Each row was made from one path, in order. Every step used is in the known rows, and no mark comes twice. Write each row's path.
In the rows, zero is written as 128.
Known rows:
F Y M U: [181 121 102 115  99  93 107 133  75 142 133 106 122  93  82 110 196 130
 123 131 114]
Y M U W X: [175 111 121 126 135  84 100 112 136 128 130 119 143 141  95 188 185 129
 115 204 125]
Y W X F: [146 106 120 120 121  93 100  35  87 129 137 108 159 177  86 157 131 113
 152 122 119]
X F Y W: [138 149  92 117  70  90 118  77  96 128 130 119 132 149  92  88 110 122
 165 169 101]
Y M U W: [164 120 109 126 120 152 113 135 144 137 133 115 125 116  94 125 217 134
 123 202 134]
W Y M: [116  67 148 119 116  77  92 127 137 126 127 121 116 132  91 181 109 163
 107 126 115]
F Y W: [139 159  95 119  56  77 115 104 116 127 124 128 120 147  95  92 110 129
 159 194  99]
F Y M: [138 106 102 117 118  76 113 141 115 121 138 126 121  93  96 116 100 142
 112 130  91]
U M: [140  71 119 142 132  62 132 133  46 134 128 128 127 175  97 121 153 134
 153 133 129]
X F Y M U W: [167 122  99 122 135 151 119 118 123 137 140 111 132 103  97 108 207 126
 128 191 127]
W X F Y M: [144  92 103 113 136  67 114 110  97 119 143 119 141  99  95 135 102 131
 114 113  92]
W X: [158 114 129 128 135  66  86  88 115 128 126 126 139 166  92 185 124 133
 128 156 114]
U W Y M: [115  71 145 122 126  97  99 135 159 124 129 123 116 127  97 180 123 162
 104 163 119]
X W: [138 132 113 126 151 111  98  90  77 175 153 145 115 184  86 115 129 126
 138 176 127]
U M Y W X F: [164  98 123 124 119  70 110  43  62 131 131 100 160 177  85 155 133 107
 154 128 125]
F Y M U W X: [178 120 111 124 140  73 104 114 124 128 131 121 142 126  99 175 175 128
 116 209 116]
X F Y W U: [116 133  85 120  88  95 104  82 160 131 127 120 124 164  81 173 167 155
 148 177 105]
F Y W U: [117 141  86 121  79  86 103 101 172 131 122 126 115 162  82 174 168 161
 144 194 104]
X W U M: [123  70 105 140 147  52 129 127  68 151 137 138 122 203  88 171 191 147
 143 166 134]
M U W Y: [136 106 150 129 134 131  85 101 128 146 122 116 109 148  96 168 174 157
 135 200 140]
W U M Y F: [165 115 132 129  73  63 116 152 118 148 105 106 123 150  81 146 161 132
 119 125 107]

Which path is each row?
[182 111 125 136 107  77 107 111  94 150 110  98 117 147  79 149 147 137
 141 159 132] -> W U M Y
[171 136 122 126  38  64 119 106 103 136 106 106 123 169  84 113 126 121
 159 192 126] -> U M Y W
[165 119 130 127  84  58 116 149 104 160 113 113 122 160  80 145 160 126
 118 140 110] -> X W U M Y F
[132 111 151 125  92 102 100 144 142 146 113 118 118 151  94 159 180 147
 115 155 114] -> M U W Y F
[117 108 152 122 103  74  95 132 113 161 123 133 115 176  89 161 138 145
 114 138 107] -> X W Y F
[166  95 134 116  98  94  93 124  92 146 127 103 118 120  78 156 203 145
 120 130 131] -> W Y M U
[116 121 100 127 144 112  91  92 147 163 143 138 112 189  76 191 181 160
 129 182 123] -> X W U
[179 123 130 126  78  23 105  92 104 128 110 113 141 178  87 182 124 120
 141 197 119] -> U M Y W X
[173 120 138 129  72  64 117 153  97 149 106 106 125 144  85 120 143 122
 123 120 107] -> U M Y F
[186 112 104 112 114  82 107 110  64 139 138 102 137  99  80 130 198 122
 123 122 113] -> W X F Y M U
[155 134  92 122 166 102 109  69  75 130 144 122 143 114 103 107 110 117
 145 152  98] -> U W X F Y
[167 136 107 131 126 166 107 117 135 145 132 116 123 130  94 112 219 130
 139 210 138] -> M U W
[172 142 138 123  66  96  99 137 132 150 107 104 120 132  82 120 131 123
 118 121 101] -> M Y F
[182 116 122 134 118  72 108 107  81 160 117 107 115 158  77 147 146 131
 139 172 136] -> X W U M Y
[119 105 156 124  87  81  93 137 131 142 111 122 116 161  90 163 135 151
 117 118 103] -> W Y F
[149  99 123 124 157 107  93  36  77 134 142 108 158 163  87 157 132 117
 145 100 118] -> W X F
[113 126  99 124  73 100  96  98 187 131 120 121 117 183  78 193 180 163
 142 186 115] -> Y W U
[171 160 122 121  31  95 100  89 135 138 107 103 119 158  80 113 114 124
 155 193 120] -> M Y W
[139 141 105 123  62  99  93  92 187 139 112 108 114 169  72 190 170 156
 140 195 119] -> M Y W U
